What can hang from each mark
tedu: zozuv
votem: vomi
zozuv: gazi
motifor: sozed
bibasal: rupo
nemav: sozed
nazav: ponoka
kilodob: gazi ponoka
ponoka: vomi
rupo: bibasal motifor zozuv
fizi: bibasal zozuv
gazi: kilodob riror
riror: gazi
sozed: sulud

In the rows, zero is written as 128.
Known rows, with every way that one mark hangs from another
tedu[zozuv[gazi[kilodob[ponoka[vomi]] riror]]]: [132 150 181 104  71 138 125 142 106 180 190 148 136 172 121 150 141 112
  73 200 122 131 125  92]
nazav[ponoka[vomi]]: [ 83 130 122 132 115 158 142 115 146 127 150 140 190 144 138 138 124 103
 171 119 118 134 133 138]
gazi[kilodob[ponoka] riror]: [138 140 151 129 124 164 120 156  91 177 181 134 114 141 134 177 170 121
 112 185 129 130 121  96]
riror[gazi[kilodob[ponoka[vomi]]]]: [159 132 144 144  79 146 129 146 139 188 157 133 146 103 141 170 130 101
 132 180 123 137 136  83]
rupo[bibasal motifor[sozed[sulud]]]: [166 194 129 159 119 142  78 172 190 142  97 117 136 149 125 146 127  86
 157 191 101 155 120 119]
tedu[zozuv[gazi[riror]]]: [123 137 174 104  66 111 127 135 110 146 156 142 125 164 113 121 127 119
  63 171 123 131 126 107]
bibasal[rupo[motifor[sozed[sulud]] zozuv]]: [161 174 141 179  96 152  99 161 159 144 126 134 113 162 140 154 138 110
 111 173 136 135  88 116]
bibasal[rupo[zozuv]]: [146 137 138 168 115 144 125 134 126 134 136 131 120 155 138 149 146 143
 103 121 132 125  87 123]
fizi[zozuv[gazi]]: [134 109 167 102  88 122 131 139 132 115 128 109 180 160 129  93 119 137
 116 161 127 130 127 127]
bibasal[rupo[motifor[sozed]]]: [152 161 129 165  93 166 120 143 141 143 141 137 144 154 136 135 139  86
 109 159 128 120  98 136]
votem[vomi]: [117 128 144 127 138 121 110 132 124 151 116 160 111 153 130 140 126 128
 149 147 112 133 109 131]
kilodob[gazi[riror] ponoka]: [152 135 158 133  90 140 140 151 123 174 118 121 122 115 144 192 151  97
 114 176 117 104 156  79]
rupo[motifor]: [142 134 136 142 129 130 112 145 152 148 121 128 127 133 126 145 132 107
 142 180 125 134 108 136]
rupo[zozuv]: [138 133 138 146 133 120 110 147 135 131 111 119 101 141 128 147 138 158
 134 133 138 147  95 124]
gazi[kilodob[ponoka[vomi]] riror]: [133 141 143 125 123 182 119 151 103 179 205 144 131 149 139 188 164 108
 131 197 123 136 126  91]
riror[gazi]: [147 116 133 143  75 115 133 137 146 145 121 129 135  95 130 135 109 108
 124 145 123 138 139 101]
zozuv[gazi[kilodob[ponoka[vomi]] riror]]: [145 142 163  93  66 154 136 149 114 168 198 141 152 161 139 168 155 146
 137 214 114 124 119  91]
fizi[bibasal[rupo] zozuv]: [132  93 178 134 140 168 115 122 136 102 154  99 181 163 134 100 132 101
 111 117 105 126 140 138]
rupo[bibasal motifor]: [161 155 132 161 146 134  96 155 175 150 103 114 144 145 124 156 143 106
 160 180  93 147 100 136]
riror[gazi[kilodob]]: [143 114 135 141  78 126 130 145 132 170 150 128 132 100 128 145 121 117
 115 167 130 143 123  95]
rupo[bibasal motifor[sozed] zozuv]: [173 189 135 179 125 143  69 187 182 150  83 104 122 167 121 161 147 119
 168 183 112 175  71 138]
motifor[sozed]: [132 165 119 129  98 150 116 144 128 124 123 127 133 138 126 111 121 106
 128 126 139 137 131 135]
nemav[sozed]: [122 113 121 158 101 138 131 136 137 150 139 132 149 136 143 146 131 112
 145 157 115 121 123 137]

Rows
[150 119 199 116  83 177 109 149 144 134 178  98 197 189 133 103 139 110
 118 192 107 133 108 134]  fizi[bibasal[rupo[motifor[sozed]]] zozuv[gazi[kilodob]]]
[150 121 175 130 105 147 122 124 145 119 155 113 139 162 136 134 141 156
 137 127 101 125 111 126]  fizi[bibasal[rupo[zozuv[gazi]]]]
[133  90 199 105  88 174 122 138 120 121 204 106 188 186 134 112 147 127
 106 176 100 130 121 117]  fizi[bibasal[rupo] zozuv[gazi[kilodob riror]]]
[166 175 158 157  61 149 108 167 155 160 151 133 124 177 140 156 143 137
 109 206 134 134  71 106]  bibasal[rupo[motifor[sozed[sulud]] zozuv[gazi[kilodob]]]]
[176 182 160 159  62 174 113 164 148 178 162 135 149 183 147 173 157 126
 129 208 129 130  71 113]  bibasal[rupo[motifor[sozed] zozuv[gazi[kilodob[ponoka[vomi]]]]]]
[181 165 161 154 103 111  90 175 186 155  94 105 134 173 125 167 149 164
 172 210  95 160  62 126]  rupo[bibasal motifor zozuv[gazi]]
[179 197 159 149  70 130  70 200 192 145 107 115 118 183 126 168 142 135
 163 237 101 172  83 101]  rupo[bibasal motifor[sozed[sulud]] zozuv[gazi[riror]]]
[171 160 141 179 150 126  78 173 181 154  87 104 118 160 123 174 152 137
 166 184 103 168  69 132]  rupo[bibasal motifor zozuv]
[136  92 198 106  85 165 125 131 131 102 181 106 191 182 135 102 137 119
 113 159  95 125 134 122]  fizi[bibasal[rupo] zozuv[gazi[riror]]]
[153 122 181 137 100 156 110 142 153 131 166 118 134 169 134 154 151 135
 141 175  97 135  98 124]  fizi[bibasal[rupo[motifor zozuv[gazi[riror]]]]]
[138  96 199 107  97 164 126 130 129 124 185 100 194 180 135 102 140 136
 110 158 104 124 120 126]  fizi[bibasal[rupo] zozuv[gazi[kilodob]]]
[167 157 154 140 101 110 107 158 161 135 101 105 134 168 127 151 146 185
 159 156  99 153  82 119]  rupo[bibasal zozuv[gazi]]
[142 149 142 129 136 166 124 139 118 182 174 134 142 139 141 172 153 121
 138 171 128 127 125 105]  gazi[kilodob[ponoka[vomi]]]
[161 171 159 154  55 156 105 174 146 159 167 139 119 181 139 165 150 130
 105 220 132 139  71  99]  bibasal[rupo[motifor[sozed[sulud]] zozuv[gazi[kilodob riror]]]]
[160 140 158 157  72 142 120 155 143 149 151 135 128 174 138 164 154 141
 114 198 121 129  66 115]  bibasal[rupo[motifor zozuv[gazi[riror]]]]
[160 163 155 157  56 164 111 170 134 162 168 135 129 184 136 160 158 134
 109 209 133 139  58 115]  bibasal[rupo[motifor[sozed] zozuv[gazi[kilodob riror]]]]
[163 157 155 138 106 119 104 164 151 155 124 105 132 172 126 160 155 192
 152 174 103 158  68 112]  rupo[bibasal zozuv[gazi[kilodob]]]
[159 136 182 130 108 173 119 130 142 149 183 118 149 169 145 163 155 148
 147 154  99 125 112 112]  fizi[bibasal[rupo[zozuv[gazi[kilodob[ponoka[vomi]]]]]]]
[169 176 157 159  59 142 109 162 163 143 132 134 126 173 141 148 135 132
 115 193 130 130  83 110]  bibasal[rupo[motifor[sozed[sulud]] zozuv[gazi]]]
[154 129 200 117  77 161 105 146 169 111 153 102 190 182 137  98 121 100
 122 185 100 127 138 122]  fizi[bibasal[rupo[motifor[sozed[sulud]]]] zozuv[gazi]]
[142 118 178 144 124 181 100 141 151 114 147  99 183 170 132 101 132  76
 121 151 109 135 130 146]  fizi[bibasal[rupo[motifor[sozed]]] zozuv]
[166 136 195 141 105 168 108 151 142 160 175 115 132 171 140 173 168 137
 137 191  99 129  96 114]  fizi[bibasal[rupo[motifor zozuv[gazi[kilodob[ponoka] riror]]]]]
[158 132 191 132 105 168 119 139 125 147 181 115 131 168 141 162 165 152
 128 158 101 126 108 108]  fizi[bibasal[rupo[zozuv[gazi[kilodob[ponoka] riror]]]]]
[198 218 172 155  84 135  71 201 188 180 103 106 122 181 133 180 154 148
 162 241 107 162  77  99]  rupo[bibasal motifor[sozed[sulud]] zozuv[gazi[kilodob[ponoka]]]]
[158 126 180 140 107 149 112 136 160 132 151 112 139 165 136 146 144 142
 145 162  99 130  98 131]  fizi[bibasal[rupo[motifor zozuv[gazi]]]]
[158 138 160 157  75 150 119 161 133 165 171 135 126 177 138 171 162 147
 108 211 125 133  57 112]  bibasal[rupo[motifor zozuv[gazi[kilodob riror]]]]
[152 119 197 118  77 167 112 142 156 113 154  99 199 184 134  94 129 102
 126 174 102 128 123 141]  fizi[bibasal[rupo[motifor[sozed]]] zozuv[gazi]]
[146 114 198 115  70 177 109 150 146 112 173 105 193 191 133 105 137  95
 121 191  99 134 124 131]  fizi[bibasal[rupo[motifor[sozed]]] zozuv[gazi[riror]]]
[173 154 173 161  77 155 120 163 131 178 162 133 125 176 144 183 172 143
 110 213 124 124  64 105]  bibasal[rupo[motifor zozuv[gazi[kilodob[ponoka] riror]]]]
[154 109 210 114  98 169 126 133 128 138 175  97 194 179 142 114 150 132
 112 162 102 115 129 120]  fizi[bibasal[rupo] zozuv[gazi[kilodob[ponoka]]]]
